What can hang from each mark
k442: k73 k210 k524 k587
k388: k319 k587 k813
k713: k801
k801: k388
k587: k756
k638: k388 k442 k691
k210: k442 k694
k524: k442
k694: k210

Known rows, with every way that one mark hangs from another
k210[k442[k587]]: -10	14	-17	7	-6	38	-18	0	-3	-23	9	-3	-14	-5	-4	-1	-14	18	-13	-3	-17	-1	-9	-4	-1
k713[k801[k388]]: -24	13	-10	-12	2	13	-25	10	9	-18	11	13	-5	7	15	1	-23	12	-28	-20	-17	2	-10	56	5
k442[k73 k210 k524 k587[k756]]: 10	17	-34	0	-8	38	-18	-11	-8	-46	16	-37	-15	-8	-28	0	-14	22	-10	6	15	-7	-26	-2	0
k587[k756]: -24	16	-16	-6	2	33	-15	7	8	-24	4	3	-14	-9	-1	1	-10	13	-25	-6	-19	7	-17	-2	4
k801[k388]: -25	15	-12	-21	2	10	-18	8	4	-20	11	8	-8	3	12	1	-12	12	-24	-17	-19	3	-11	37	4
k442[k73 k210]: -15	14	-21	-5	-5	32	-24	-4	-4	-38	17	-29	-9	-4	-9	1	-13	17	-12	-3	-4	-6	-15	9	2
k524[k442]: -16	14	-14	-3	-4	31	-16	0	-2	-23	5	-7	-13	-3	-1	0	-10	15	-17	-8	-21	2	-6	9	2
k442[k73 k210[k694] k587[k756]]: -6	17	-29	3	-8	40	-17	-15	-6	-43	20	-31	-14	-10	-23	5	-17	22	-7	4	8	-7	-23	-4	-1
k524[k442[k587]]: -7	15	-19	0	-7	33	-13	-3	-5	-24	7	-4	-13	-2	-7	0	-11	18	-18	-5	-17	0	-11	2	-1
k442[k210 k587[k756]]: -11	17	-25	0	-4	34	-11	-3	0	-38	6	-11	-14	-6	-13	5	-12	21	-23	0	-9	-2	-22	-5	-1
k210[k442 k694]: -20	13	-13	10	-6	42	-19	-8	-2	-25	11	-12	-13	-8	-1	0	-18	18	-2	-5	-16	-2	1	0	1
k638[k442[k73 k210[k694] k587] k691]: 10	13	-23	-1	-12	35	-6	-10	-18	-32	6	-32	-12	0	-19	-13	-11	17	5	-7	1	-6	-4	8	-1
k388[k813]: -19	15	-14	-5	0	21	-17	7	4	-20	10	12	-8	1	9	0	-22	13	-30	-8	-24	11	-11	18	3
k388[k319 k587[k756] k813]: -16	21	-24	-15	2	18	-11	17	8	-25	10	39	-12	0	4	-1	-29	10	-40	-8	-14	18	-15	62	5
k694[k210[k442[k73 k524 k587[k756]]]]: 1	15	-24	6	-8	42	-21	-11	-6	-32	13	-29	-13	-11	-20	-4	-20	21	0	4	3	-6	-11	-12	0
k638[k442[k73 k210 k524 k587] k691]: 22	13	-28	-3	-11	33	-7	-7	-20	-34	3	-38	-13	1	-23	-16	-9	18	2	-5	6	-6	-6	9	0
k801[k388[k319 k587[k756]]]: -23	19	-20	-29	3	8	-14	15	8	-25	11	29	-11	2	9	1	-18	9	-32	-16	-11	8	-13	71	5
k524[k442[k73 k210 k587[k756]]]: 0	17	-27	-2	-9	36	-15	-7	-8	-36	13	-27	-17	-8	-22	1	-13	19	-10	0	2	-4	-19	6	-2
k638[k388[k813] k442]: -7	14	-2	-10	-2	4	-8	10	-5	-15	-8	20	-16	4	7	-4	-16	13	-27	-13	-27	10	-3	10	2
k694[k210[k442[k524]]]: -10	13	-17	5	-7	39	-21	-8	-3	-29	6	-23	-9	-7	-8	-3	-19	20	-3	-1	-11	-5	0	-7	1
k388[k587 k813]: -21	18	-16	-7	0	8	-18	10	4	-23	12	24	-8	6	2	-1	-18	12	-34	-11	-21	11	-10	43	3
k210[k442]: -19	13	-13	4	-3	36	-20	3	0	-22	7	-5	-13	-5	2	-2	-14	15	-12	-7	-20	1	-4	3	2
k638[k388[k319] k442[k210 k524 k587] k691]: 19	14	-22	-11	-7	28	4	0	-19	-30	-15	-4	-18	4	-8	-15	-19	17	-18	-15	-6	5	0	15	0

Rows
-2	15	-22	-1	-8	34	-19	-5	-9	-26	15	-15	-14	-4	-13	-2	-12	18	-12	-3	-6	-2	-15	4	-1 | k524[k442[k73 k587]]
19	13	-17	-8	-8	23	-4	-1	-21	-21	-7	-11	-17	3	-14	-19	-10	14	-12	-17	-3	5	-5	-3	1 | k638[k388 k442[k73 k524 k587] k691]
5	16	-27	13	-10	48	-19	-16	-9	-33	19	-30	-18	-13	-22	-3	-21	22	6	4	11	-5	-11	-6	0 | k210[k442[k73 k524 k587[k756]] k694]
9	15	-32	7	-12	39	-20	-22	-13	-48	22	-45	-10	-5	-26	2	-18	26	-1	5	15	-13	-17	-1	-1 | k442[k73 k210[k694] k524 k587]
-18	15	-14	-16	3	12	-23	15	10	-17	13	29	-4	8	21	-1	-38	10	-35	-20	-15	10	-10	80	5 | k713[k801[k388[k319 k813]]]
-5	17	-9	-16	-2	1	-7	16	-4	-19	-6	39	-17	8	7	-5	-22	11	-34	-15	-23	12	-2	47	2 | k638[k388[k319 k587 k813] k442]
-8	16	-21	5	-7	42	-21	-7	-3	-29	13	-21	-12	-11	-15	-2	-19	19	-4	2	-4	-5	-12	-13	-1 | k694[k210[k442[k73 k587[k756]]]]
0	17	-15	-16	-5	12	-2	7	-14	-29	-9	-6	-20	2	-16	-16	-6	9	-15	-21	-5	6	-2	24	2 | k638[k388[k587[k756]] k442[k73 k210] k691]
-9	14	-20	1	-9	36	-19	-13	-9	-36	15	-35	-13	-6	-14	1	-16	19	-1	-3	-2	-7	-6	13	0 | k524[k442[k73 k210[k694]]]
-21	19	-24	-14	1	28	-13	13	8	-29	8	27	-13	-2	0	0	-16	11	-34	-8	-15	9	-14	46	5 | k388[k319 k587[k756]]
-2	14	-27	3	-9	38	-23	-18	-9	-46	20	-47	-9	-5	-18	1	-18	22	1	1	11	-11	-10	8	2 | k442[k73 k210[k694] k524]
0	15	-25	-1	-10	34	-18	-9	-11	-36	15	-28	-14	-4	-18	0	-13	20	-9	-1	-1	-7	-14	8	-2 | k524[k442[k73 k210 k587]]
-16	14	-21	1	-7	36	-23	-13	-5	-41	20	-34	-9	-6	-11	3	-16	19	-4	-2	-1	-8	-11	8	1 | k442[k73 k210[k694]]
-7	16	-20	-1	-5	35	-11	-1	-3	-24	5	-4	-17	-7	-10	1	-11	17	-20	-3	-13	3	-15	0	0 | k524[k442[k587[k756]]]
-19	21	-20	-29	4	0	-12	18	8	-22	14	38	-10	4	12	0	-28	8	-37	-17	-10	15	-14	84	5 | k801[k388[k319 k587[k756] k813]]
9	17	-35	5	-10	42	-17	-20	-10	-49	20	-43	-14	-10	-30	2	-18	25	-2	7	19	-9	-22	-3	-1 | k442[k73 k210[k694] k524 k587[k756]]
-12	14	-18	14	-9	43	-16	-11	-5	-27	13	-10	-14	-7	-7	2	-19	21	-3	-1	-12	-4	-4	-7	-1 | k210[k442[k587] k694]
-9	14	-23	5	-7	36	-17	-16	-5	-44	9	-34	-9	-3	-11	4	-16	23	-7	-1	-3	-8	-5	5	2 | k442[k210[k694] k524]
-12	15	-18	5	-6	40	-17	-6	0	-27	7	-13	-12	-10	-10	0	-18	20	-9	1	-13	-3	-9	-15	-1 | k694[k210[k442[k587[k756]]]]
-2	13	-20	4	-6	39	-25	-3	-6	-28	14	-26	-14	-7	-10	-6	-16	17	-2	-3	-1	-3	-7	6	2 | k210[k442[k73 k524]]
-22	16	-11	-14	3	-1	-24	14	9	-18	15	28	-4	12	13	-1	-28	11	-34	-22	-15	7	-9	82	5 | k713[k801[k388[k587 k813]]]
12	15	-19	-18	-5	17	-4	8	-17	-24	-6	7	-17	6	-8	-21	-15	9	-17	-21	-2	9	2	41	4 | k638[k388[k319 k587] k442[k73 k524] k691]
-4	13	-20	11	-9	44	-24	-14	-8	-32	19	-33	-13	-9	-13	-4	-20	20	8	-1	4	-6	-2	3	2 | k210[k442[k73 k524] k694]
3	17	-31	2	-6	36	-11	-9	-4	-43	6	-24	-14	-6	-21	3	-13	24	-18	4	2	-4	-21	-5	0 | k442[k210 k524 k587[k756]]
-6	15	-22	5	-10	37	-12	-14	-9	-36	9	-23	-13	-4	-14	5	-15	23	-9	-1	-9	-6	-7	4	-2 | k524[k442[k210[k694] k587]]
-3	12	-16	-7	-6	29	-4	3	-10	-27	-7	-20	-11	2	-5	-13	-7	13	-6	-13	-17	0	2	13	2 | k638[k442[k210] k691]
-9	13	-17	12	-8	43	-19	-13	-5	-30	10	-22	-13	-8	-6	-1	-19	20	2	-2	-7	-4	2	1	2 | k210[k442[k524] k694]
4	15	-13	-6	-9	15	-11	-2	-14	-31	0	-11	-19	1	-13	-2	-9	19	-14	-7	-8	-6	-12	-4	-2 | k638[k388 k442[k73 k210 k587]]
6	17	-13	-15	-3	2	-6	11	-7	-23	-6	29	-17	8	1	-7	-23	13	-30	-12	-14	10	-1	47	3 | k638[k388[k319 k587 k813] k442[k524]]
-15	14	-16	9	-8	43	-24	-10	-5	-28	19	-23	-13	-9	-7	-2	-19	17	4	-4	-5	-5	-3	3	1 | k210[k442[k73] k694]
12	12	-15	-11	-7	21	-5	-2	-20	-30	-9	-27	-17	2	-13	-17	-11	14	-7	-18	-2	2	2	6	2 | k638[k388 k442[k73 k210 k524] k691]
-12	14	-17	7	-7	38	-19	-7	-3	-27	8	-14	-9	-7	-8	0	-18	21	-8	0	-16	-5	-5	-13	-1 | k694[k210[k442[k587]]]
